Known rows, with every step that occurs:
suso > bebo: [ 39 -37  20   1 -19  13 -12  12  11 -18  19 -23  12   1  10 -20 -12  -7
  -8  19  -9 -35   9 -21  -4   4  -3 -25   2  20  -5  13   1   5   3 -45
  10   7 -15  -2   2  -5 -11  -1   6 -19  15  -8]
bebo > suso > dobes > fikot: [ 15 -36  15  -9 -28 -16  -8  10   7 -25  15 -10   0 -23  14 -16 -16  -9
  -7   2 -15 -38   9 -12 -14  29  14 -14  10  10  11  13 -17  -5  -1 -30
  -6   4  13 -19 -19 -13 -22  -8  13 -14 -40   1]
zezal > vinam > reri > sabik: [  7 -26  25   0 -16   3 -15  14   4  -8  10   9  21  -7   7 -24 -21  10
   3  20  -8 -19  16   1 -11  -1 -19  -9  11   9  20   3   0   8  30 -42
  11  34  24  20   0 -15   2   4  -5 -27  18  30]
zezal > mapamaf > reri > vinam > rorume: [ 10  -7  17   1 -31   3 -10  23   5 -22  25  -9   6  -1   0 -17  -4 -21
 -16   8  -4 -17   7 -10 -21 -18 -12  -4  29   4   7  16   4   5   6 -39
  19  -7  -5  16  17   0 -14  -2   8 -10  15 -21]
fikot > dobes > suso > bebo: [ 19 -33  21 -11 -11  15 -13   9  10 -32  15 -15  12  -3   1 -27 -17   0
   9  28 -22 -29  10 -28 -20   5  10  -8   7  31 -12  16   3  17  -4 -44
   7   7 -19  -5 -21  -4 -20   2  10 -23  13  -9]
mapamaf > zezal > filote: [ 10 -13   9 -11 -23  -7 -13   0   8  -6  -4   3   8 -10 -11  -2  -8 -14
 -16   3 -28  -8   3  -7  -1 -13   2   4   8  30  -2   5   0  -3   0 -36
  30   5  16  46  14 -10 -10   5  -3 -28  16 -13]
bebo > suso > dobes: [ 21 -29  21 -11 -12 -13  -7  18  -3 -20   8 -12  11 -30  -1 -17 -13 -14
  -8  13  -7 -37   6 -16  -2  19   6 -24  10   7  11   4 -15  -6   4 -33
   0   8   9   0  -8  -9 -17 -11   9 -24 -22 -16]
zezal > filote: [ 14 -11   7  -8 -19  -9 -17   5  -1 -26   8  -1  15 -13  -5 -20 -11 -10
 -16   4 -27  -5   7 -11   0  -8  -7  -1  14  19  12  12  -7  -5   2 -32
  19   2  16  35   7  -9  -3   4   2 -26   6 -17]
filote > tosos > bebo > suso: [ 19 -33   3 -13 -11  15 -14  26   7 -11  11  -3  24 -23   6  -4 -15  -9
 -18  12 -10 -29  22 -39  -3  33   8 -38   2  12 -21   9   2  -6   3 -35
   9  11  19  22  -3 -16 -10   7  11 -26 -32 -11]
miteda > vinam > reri > sabik: [  8 -38  28   0 -14   0 -25  30   3 -20  19   9  18 -18  -1 -27 -23   9
   7  28 -14 -26  11  -9 -16   6 -21 -11   5  15  16  10  -7  -4  27 -44
  15  34  38  20   1 -12 -11   0  -7 -27   5  12]
miteda > vinam > zezal > mapamaf > reri > sabik: [ -5 -34  30   0 -15 -10 -27  34   8 -10  12   1  14 -10 -21 -27 -16 -15
  12   5 -18 -29  12 -12 -13   0 -17  15   2   8 -12  -7   0  -7  19 -46
  12   6  29  17  -1  -9 -13   6 -14  -8 -10  -6]
zezal > vinam > reri: [ 12  -8  10   4 -27   7  -9  13   3  -9 -10  -6  13   3   8 -19  -6  10
  -1  18  -8 -16   7  -3 -19   4  -6 -18  17   6  33  11   6   8  25 -36
  15  27   8  17  -5  -2  -4  -2   2 -28   8  32]
kinine > filote > zezal > vinam: [ 19 -21  12  13 -18  15  -9  10  -7   7  -8  -2   5   7 -16 -15 -11 -10
 -13   7 -24 -15  11   0 -25  -9   4   3  11   8  -1   6   3  32   8 -29
  20  -1 -12  28  -6 -30   4  15   4 -14 -11  12]
tosos > bebo > suso > dobes: [ 28 -27  13 -12  -6 -10  -3  22   4 -14  16 -13  21 -24  -5 -18 -13 -19
 -12  14  -5 -37   7 -24   3  24   6 -34   4   3  -2   2 -12 -17  -1 -31
  -3   9   8   9 -17 -15 -13  -1  12 -28 -21 -25]
tosos > filote > zezal > vinam > miteda: [ 16 -27  -8   9  -8  14  -2  14   6   4   8  -1  13   5  -1 -12 -18 -21
  -6   0 -11 -26  20  -6 -17   3   1 -12  13  17  -5   9  -2  23  14 -26
  11   7  -7  33  -1 -12   2   6  -1  -8 -11  28]
filote > zezal > vinam: [ 21 -29   9   7 -17  15  -8   8  -2  11 -13  -6   9   6  -7 -11 -10  -3
 -12  12 -16 -13  17  -9 -17   3   9  -8   4  16  -5  10   6  28   9 -38
  18   3 -11  17  -6 -20  -1   9   6 -13   0  22]
tosos > filote > keso: [ 19 -33   6 -15 -12   3  -9  14  -4  -5  24 -12  -6 -15 -15 -19 -18  -3
 -21   5 -29 -19  13 -26   4  -1   0   0  12  30  14  11  -3  21   4 -29
  -3  -9  -3  11  17 -22  -1   5   3 -11   6  12]
miteda > vinam: [ 24 -34  12   4 -15   2 -26  28  -8 -19   9  -5  18  -8 -18 -19 -12  -3
  -1  21 -29 -20   3 -20 -13  17  -1 -19   2  21  -8  30  -9  -1   5 -41
  19  11  24   4  -4  -6 -20  11   5 -21 -10 -12]
vinam > rorume: [ 36  -3  15  -3 -22  10 -18  24  -1 -25  26 -10   3 -11  13 -19 -13  -4
 -12   8 -20 -21   0   0 -16  -6  -5 -28  22   6  14  33  -1  10  12 -35
  17   9  -3  13   9   1 -23   4  13 -11   1 -22]
keso > filote > tosos: [ 14 -45  15  12 -23   5 -25  19 -14 -17   1 -13   9 -16  11 -10 -12 -24
 -21  35 -36 -10  20 -28 -11  12   6   1  10  10   2   9   5  29  -6 -36
  12  -8  19   8  12  -9 -22  16   0  -3 -16  -9]
dobes > suso: [  3 -22  10  -7  -1   4 -17  19   7 -30  -1  -9   8  -9  -6 -32  -9  -5
  -3  21 -36 -11  18 -16  -9   6  10   3   7  21   3  17   3  19   5 -25
   7  10  -2  -1 -13  -3 -21   9   0 -20   2  -3]
mapamaf > reri > vinam > zezal > filote: [  7 -18   7  -5 -22   2 -19   4  -7 -24   6   7  13  -4 -15 -25 -10 -16
 -12  -7 -20 -10  12 -16  -7 -16 -15   9  13   5   4   2  -5 -18   3 -25
  21  -7   3  45  11 -14   7   2   3 -16  15 -25]
zezal > mapamaf > reri > vinam > miteda: [ -4 -15   0   6 -21  -8  -3  26   5 -24  20  -5  27   1  -2 -20  -6 -22
  -8  -1  -4 -26  30 -11 -14   1 -15  12  26  17  -1  -7   1  -2   5 -19
  12  -2   4  16  10   4  -1   0 -18  -9   3   5]
keso > filote: [ 18 -26  24  10 -12  -2 -24  22 -10 -29   7 -15  16  -6   2 -24 -15 -30
 -13  23 -37  -8   7 -13  -9   5   2  -4  12  17  12  11   2  22 -10 -26
  16  -4  29  26   6 -12 -16  22   1 -16  -3  -3]
mapamaf > zezal: [ 20 -23  18  -9 -21   2 -12  16   7   4  -5  -8   4  -4  -3   3  -5  -6
  -8   8 -24 -22   9  -5  -5   3   9   1   2  32 -12   4   7   9   3 -28
  27  11   1  20  10  -5 -18   7  -9 -23  14   2]
kinine > filote > tosos > bebo: [ 29 -30  -1   7 -17  12 -16  26   1  -5  23 -11  22  -6   0 -12  -9 -11
 -26  16 -33 -21  18 -25  -4  10  -5 -13   8   1 -12   5   5   1  -2 -24
  12  -4  -6  16  -6 -20  -1  25   2 -22 -17 -32]
reri > mapamaf > zezal > vinam: [ 24 -22  20  -2 -13   0  -9   1   0  23 -10  -5  21   9  -6  -4  -2 -11
  -4   4 -25 -15  17  -5  -6 -10   6 -10   3  18 -18   3   4  10  16 -33
  26  20  -2   9  -3 -16  -7  17  -5 -17  23  15]
mapamaf > zezal > filote > tosos > bebo > suso > dobes > fikot: [ 11 -44   3 -12 -32 -14  -1   0  16  -3  12  -3   2 -22   9   1 -17 -25
 -19   5 -13 -33  10 -21 -11  22  21  -9   5  13 -13   3 -13 -13  -6 -40
   0   2  23   5 -18 -19 -23  -7  13 -16 -41 -12]
miteda > vinam > zezal > mapamaf: [ -8 -15  11   9  -9  -2 -32  28 -10 -11   1 -34   5 -13 -18 -38 -11 -13
   5  -9 -29 -28   2 -18 -14   6   0  -5   1 -11  -7  14   7  -9   6 -50
  21   4  -3  11 -12  -7 -18  -4   7 -11 -24   2]
keso > filote > zezal > mapamaf > reri > vinam: [-13 -33  23  10 -28  -4 -12  23   6 -14   4 -10  11   1 -18 -18  -3 -36
 -19  19 -12 -10  21 -29 -16  -6  -4  25  15  18  -2 -20  11  16 -10 -28
  19 -24   7  25  18 -11  -5   6 -10 -10  11   2]
vinam > zezal: [ 24 -18  13   0  -8  13 -27  25 -16 -20   6 -16   4 -11   1 -30 -15   6
   1  -8 -30 -27  11  -8  -9   9  -5 -15   2  -3   5  15   2  -6   9 -25
  15   6 -18  16  -4 -11  -4   4   5  -8  -7  -9]
zezal > filote > tosos > bebo: [ 26 -30  -8  -3 -18   6 -11  13   8  -3  16  -4  26  -9   3  -8 -12 -13
 -28  20 -26 -10  22 -34   5  12   0 -16   4   9 -14   3   4  -9  -4 -38
  11  -1   6  24  -4 -14  -2  18   7 -25  -4 -28]
tosos > bebo: [ 37 -19   4  -5  -7   6 -11  28   9 -11  24 -10  31   1   1 -18 -11  -3
 -15  10 -25 -18  16 -23   5  19  -4 -27   3  14 -11   8   5 -10  -4 -25
  13   6   1  15  -8 -12   0  21   4 -28   5 -19]
rorume > vinam > reri > sabik: [ 13 -36  26  -1 -14   3 -12  32   2 -20  12  13  15 -16   7 -26 -18  15
  12  21 -25 -26  20  -1  -6   0 -14  -7   7  13  14  -4   1  15  29 -42
  19  28  32  20   2 -15  -6  -3  -7 -32  19  17]
tosos > filote > zezal: [ 14 -43  14   1 -14  14 -14  19  13   5   5 -10 -14  -7  -7  -8 -17 -16
 -15  13 -25 -25  13 -29 -10   7   6  -5  -1  26  -3  -1   1  23   3 -27
  13 -14 -18  24  14 -21  -8   4   5 -13   1  10]
vinam > miteda: [ 20 -13  -3   1  -9  -1 -12  27  -1 -26  20  -6  23 -10  12 -21 -17  -4
  -5  -1 -20 -28  23   1 -11   8  -7 -12  20  20   7  11  -4   7  10 -18
  13  15   1  17   1   3  -8   5 -12 -12 -14   1]
mapamaf > zezal > filote > kinine: [  8 -21  -1  -9 -28 -11  -5  -6  -4  -6  -2 -20  -2 -14  -6  -4 -15 -17
 -16  16 -23 -20  12  -2  -9 -22  11   3   1  23   0  -6  -4  13   2 -42
  25  -4   9  50  21  -5  -1   7  -8 -18   1   0]
miteda > vinam > reri > mapamaf: [ 16 -23  21   4 -11 -11 -28  26  -1  -9  14 -11  22 -14   4 -29  -5   0
   4  24 -34 -28  14 -19 -19   2 -15 -31  10   8  18   1  -5 -12  27 -25
  22  28  16  -5  -4  -4 -19   3 -10 -20   1   0]
tosos > bebo > suso: [ 22 -20   8 -18  -3  11 -13  28  10 -18  12  -4  27 -17  -1 -13 -15  -8
 -11   3 -11 -28  14 -32  -1  28   4 -42   2  15 -14  14   1 -13   1 -28
  12  15  20  31  -8 -18  -6  11   9 -33 -24  -7]

Rows:
[ -6  -7  23   0 -32 -16 -14  32  19 -14  -6 -19   9   1 -11 -15   3 -16
  -2   4 -18 -20  12 -17 -10   3  -6  20  16  20   2 -14  12   1   4 -32
  11 -13   9   3   7   8 -17   3 -16 -11  -8  -5] -> zezal > mapamaf > reri
[  0 -15  19   4 -25  -6 -14  41   9 -12 -11 -14   3   2 -18 -21   4 -14
  13  -7 -27 -27  11 -12  -8  -2  -2  18  11   3  -9 -18  16   5   8 -38
  17 -13   7  10   1   3 -17  -6 -11  -9  -9  -4] -> rorume > vinam > zezal > mapamaf > reri
[ 13 -16  26  -8 -17  -6 -18  17  12  10  -2 -11   7 -10   8  -7  -1  -3
  -2  12 -28 -28  14  -8 -13  -7  -1 -14   7  24   6 -12   8  -1  20 -22
  32  25   3  13  10  -5 -20   2 -19 -20  18   8] -> vinam > reri > mapamaf > zezal
[ 35  -6  17   0 -18   9 -10   8   1  11  11  -7  10   3   6  -7  -7 -14
  -9   3 -19 -18   0   7 -19 -24   4 -28  15   5  -6  27   1  14  22 -43
  27  20  -6  18   5  -9 -20  10   9  -8  12  -3] -> reri > mapamaf > zezal > vinam > rorume
[ -9 -17  22   3 -30 -11 -12  34  22  -5 -12 -19  -2  -2 -13 -11   1 -20
  -6   9 -18 -23  16 -21 -19   1  -1  24  14  23  -2 -25  17  15   2 -32
  16 -21   2  11   7   2 -18  -3 -19  -6 -16   1] -> filote > zezal > mapamaf > reri
[ 14 -23  24  -3 -17  -9 -21  19   7  11  -3  -7  11  -9  -2  -5  -3  -7
   3  18 -28 -28   9 -13 -17  -4  -1 -17   1  25   0  -5   4  -5  20 -29
  34  29  13  13   5  -5 -25   4 -16 -21  12   7] -> miteda > vinam > reri > mapamaf > zezal
[ 18 -46   7  -6 -28 -10  -5  12  11 -13  18  -9   6 -22  18 -10 -19 -13
 -14  11 -12 -38  15 -24 -11  32  16 -18   6   5  -6   9 -12 -10  -3 -36
  -9   2  13 -21 -25 -17 -20  -6  16 -12 -47  -9] -> filote > tosos > bebo > suso > dobes > fikot
[ 31 -27  -6   5  -6   6   0  36  -7 -26  15   2  24  -6   4 -21 -10  -2
   9  -1 -30 -28  26   2  -4   5   0 -13  14  19  -6   8  -2  20  11 -26
  19  12  16  15   0  -2 -11  -1  -7 -19  -9   2] -> rorume > vinam > miteda
[ 14 -25  18  11 -17  11 -19  24  -3 -11   3  -8 -10 -11 -12 -19 -13  -9
 -18  11 -36 -26  10  -3 -23  -7  -1  10  11  15  10  -6   2  29   2 -15
  23 -12 -16  31   5 -27  -5   9  -8 -13 -21  -9] -> kinine > filote > zezal
[ 12 -14  15 -13 -15 -15 -18  -1   7   3   2   0  15 -15  -8  -6  -5 -19
 -14  -1 -35 -12  12 -10   1 -19  -3   0   6  26  -5  -6  -2  -8   8 -28
  31   9  16  34  12 -11 -11   8 -10 -22  18 -16] -> reri > mapamaf > zezal > filote
[ 35  -9  11   5 -20  22 -10  14   0   0   8  -6  -2   1   6 -15 -14  -9
 -13  10 -10 -16   2   3 -28 -13   5 -27  16   3   4  30   3  29  15 -45
  22   6 -10  24   0 -13 -17   3  19  -5  -5   0] -> filote > zezal > vinam > rorume
[ 26 -13  17  -2 -32  11  -8  22   2 -25  29   2   9   3   1 -15  -6 -15
 -18  13  -6 -19   8  -9 -18 -14 -15 -12  26  10   8  20  -2   4   7 -32
  19  -2  -3  16  20  -2 -14   3   9  -9  19 -26] -> mapamaf > reri > vinam > rorume
[ 22 -35  16   0 -29 -20  -8   9   6 -22  18 -16   0 -12  13 -20 -15  -6
 -10   7 -23 -32  10  -6 -12  19   9  -3  12  12  13  12 -15  -1  -2 -30
  -5   0   2 -30 -19  -8 -20  -2   8 -11 -22  -5] -> suso > dobes > fikot
[  8 -13  18   5 -29   9 -10  24   9 -13  20  -9  -2  -3  -2 -17  -6 -25
 -18  11  -2 -19   9 -12 -29 -17  -7  -3  25   6   6   6   7  13   6 -38
  23 -13  -9  20  17  -4 -17  -6   6  -4   8 -15] -> filote > zezal > mapamaf > reri > vinam > rorume
[ 30 -13  14  12 -20  20 -13  16  -5  -4   7  -5   1   1   4 -16 -16 -24
 -13  17 -17 -10  -3   0 -30 -16   7 -22  17   1   7  28   5  33   8 -45
  22   2   3  37   2 -15 -20   9  20  -2  -9   2] -> keso > filote > zezal > vinam > rorume
[  9 -19  -5  -4 -20  -4 -15   1 -19 -20   3 -25  -2 -16  -4 -24 -20  -8
 -13   6 -28 -24  13  -2 -10 -18   1  -7   2  -1  11  -1  -6   5   7 -39
  16  -7  -5  48  11  -9   5   5   1  -9 -12 -10] -> vinam > zezal > filote > kinine
[ -5 -13  19   4 -26  -9 -24  39   7 -12  -7 -18   6   1 -22 -23  -2 -20
   8  -2 -21 -26   4 -18 -17   4  -6  13   8   3  -6  -5   9  -9   7 -38
  15  -9  11  10   1   6 -21   0  -8  -5 -20  -9] -> miteda > vinam > zezal > mapamaf > reri
[ 22 -12  -7   6  -9   5  -5  16  -4 -12   9  -4  32   6   5 -18 -16  -7
  -3  -3 -13 -20  22   5 -13   4  -5 -15  17  13   0  18  -3  12  14 -26
  10  19   4  18  -9  -1   1  10  -4 -13  -9  18] -> zezal > vinam > miteda
[ 18 -36   9   4 -15  18  -5   7   6  18  -8  -6   1  11 -12  -7 -14 -16
 -13   9 -16 -16  12 -20 -12   1   9 -10   2  15 -10   8   2  27  10 -39
  13  -2 -17  26   0 -24   1  12  12 -16  10  27] -> tosos > filote > zezal > vinam
[ 18 -14  12  -6 -16   0 -15  19 -19 -21  22 -10   1 -19 -18 -31 -12   4
 -25   3 -40 -19   9   0  -9 -16  -6  16  23  21  27   8  -2  28   6 -17
   8  -6   2  17   8 -28   4   8  -9 -10 -20  -7] -> kinine > filote > keso
[ 15 -28  10   7 -22  -7 -14  13 -20 -23   6 -35   5 -10   3 -22 -21 -27
 -14  33 -33 -19  15 -10 -15  -7  10  -5   3   8  11   2  -1  34  -5 -36
  14 -10  19  35  17  -7  -7  21  -4  -6 -14   3] -> keso > filote > kinine
[ 15 -23  -3  18  -8   9  -6  18  -5  -5   3  -3  21   3   3 -18 -19 -25
  -5   8 -16 -18  20   0 -23   0   4  -7  14  14   0   8   2  32   4 -26
  17   9  11  39  -7 -11  -3   9  -6  -3 -23  24] -> keso > filote > zezal > vinam > miteda
[-11 -18  27  10 -29 -11 -15  35  18  -7 -12 -18   0   0 -14 -14  -3 -35
  -6  16 -24 -18  11 -22 -21  -1   3  26  14  21   2 -25  16  22  -6 -32
  16 -23  17  22  10   0 -22   3 -17  -3 -20   1] -> keso > filote > zezal > mapamaf > reri
[ 13 -12  24   0 -11 -10 -24  20   2 -11  12 -13  20 -15  15 -29  -5   4
  -2  16 -33 -26  19 -11 -11  -2 -16 -24  16   8  27 -10   0  -6  27 -17
  20  24   1  -5   2  -3 -13   1 -15 -18   7   4] -> vinam > reri > mapamaf
[ 17 -26  -6  -2 -20   0  -9   7 -21 -20   2 -22  -2 -17  -9 -24 -17  -8
  -3   7 -32 -23  15  -2  -7 -21   7  -6  -2  -2   2  -3  -6  13  10 -44
  21  -8   4  46  10 -13   5   2   4 -14  -9  -8] -> rorume > vinam > zezal > filote > kinine
[ 11 -25  -6  -1 -20  -3 -19   4 -20 -18   6 -22   0 -16 -14 -24 -22 -15
  -7  12 -28 -23   8  -7 -16 -16   2 -12  -1   1   5   8 -10   0   9 -46
  20  -4   9  48   6  -8   0   6   4 -10 -19 -10] -> miteda > vinam > zezal > filote > kinine
[ 15 -36   3  -6 -22   0  -7   9  -2  -8  14 -33  -9  -5  -1 -13 -21 -18
 -13  19 -24 -32  15 -20  -3  -4   6 -15  -1  13   3   4  -7  18   5 -34
   4 -10 -13  25  22 -10   0  12   3 -15   3   7] -> tosos > filote > kinine
[ 26 -38 -12   2 -13  13 -21  19  -3  -2  16  -4  22 -11 -11 -14 -15 -14
 -17  15 -26 -16  14 -35  -4  14  -2 -24  -2  -2 -25  12   1 -22  -1 -45
  15   1  11  31 -10 -16  -3  13  14 -18 -18 -33] -> miteda > vinam > zezal > filote > tosos > bebo
[ -9  -6  14   5  -9  -1 -29  24  -7 -12   0 -37   3 -15  -6 -35  -9 -12
   0 -18 -28 -26   7  -9 -10   1  -2   1   8 -13   4   2  13  -3   5 -41
  18  -3 -17  12  -8  -6 -11  -4   1  -9 -14   6] -> vinam > zezal > mapamaf
[ -1 -17  11   9  -9   3 -20  32 -10 -12  -4 -30   4 -13 -10 -37  -3  -8
   8 -16 -37 -26  12  -9  -3  -1   6   2   3 -15  -8  -2  14   9   7 -49
  24  -5  -6   9 -12 -10 -11  -7   5 -16 -10   6] -> rorume > vinam > zezal > mapamaf
[ -9 -22   2  10 -20  -3  -2  27   8 -15  15  -5  18  -2  -4 -17  -7 -24
 -12   5  -2 -27  32 -14 -20  -1 -11  12  22  21  -1 -15   4   9   3 -19
  16  -9  -3  24  10   1  -1  -5 -19  -4  -4   9] -> filote > zezal > mapamaf > reri > vinam > miteda
[ 22 -21   3  -1 -12   5 -18  13 -13 -23  -1   4   9 -13 -13 -27 -10  -5
   2 -10 -38 -12   7  -6  -1 -13  -1  -4   6   2   0   8  -2  -6   7 -39
  26  -1  13  42   1 -16  -2  -2  10 -24   3 -19] -> rorume > vinam > zezal > filote
[ 34 -30   9   3  -6  16 -18  35 -22 -17   0  -6   5  -8  -6 -28  -9   8
  12  -8 -42 -28  14  -6  -2   3   5 -14  -1  -4  -9  10   5  10  12 -34
  23   4  -5  16  -5 -16  -6  -4  11 -17   0  -9] -> rorume > vinam > zezal
[-10 -24  20   2 -29  -7 -11  31  28   3  -7 -19 -10   4 -18  -8  -1 -29
  -4   7 -17 -26  11 -28 -12   1  -1  23  11  23  -3 -24  13  13   2 -31
  11 -25  -3  19  14  -2 -18  -1 -12  -8  -9   6] -> tosos > filote > zezal > mapamaf > reri
[ 14 -15   0 -15 -12   0 -19   7 -21 -16  15  -3   2 -26 -17 -34 -18   4
 -21  -6 -32 -11  10 -11  -2 -16  -5   6  13  16  21   8  -1   8   6 -34
   9  -5   4  32   5 -22   5  -4   0  -4 -10  -4] -> vinam > zezal > filote > keso
[ 14 -23  -4   4  -9   4  -6  20 -10 -29  29  -3  31  -7   6 -22 -14  -9
 -15   3 -11 -25  30  -9 -10   3 -14  -9  20  18   5  11  -6   5   3 -15
  16   9  -4  18   6  -5   5   5  -8 -15   8   3] -> reri > vinam > miteda
[ 19 -27  -1  -3 -19   2 -12  11  17  13  10  -5  24 -11   8  -3  -7 -16
 -22  20 -25 -16  22 -31  -4   1  -4 -23   4  11 -10 -11   9 -16   7 -36
  23  12  11  29   0 -11 -10  12  -4 -25   4 -17] -> vinam > reri > mapamaf > zezal > filote > tosos > bebo
[ -2 -13  17 -21  -5   4 -20  17  -6 -41   4  -5  11 -13  -6 -28 -17  11
  12  19 -43 -12  15 -21 -25  10  11  12  15  34  -2  16   2  18  -5 -26
  10   5  -6  -2 -20  -5 -18  10   5 -27   5  -9] -> fikot > dobes > suso
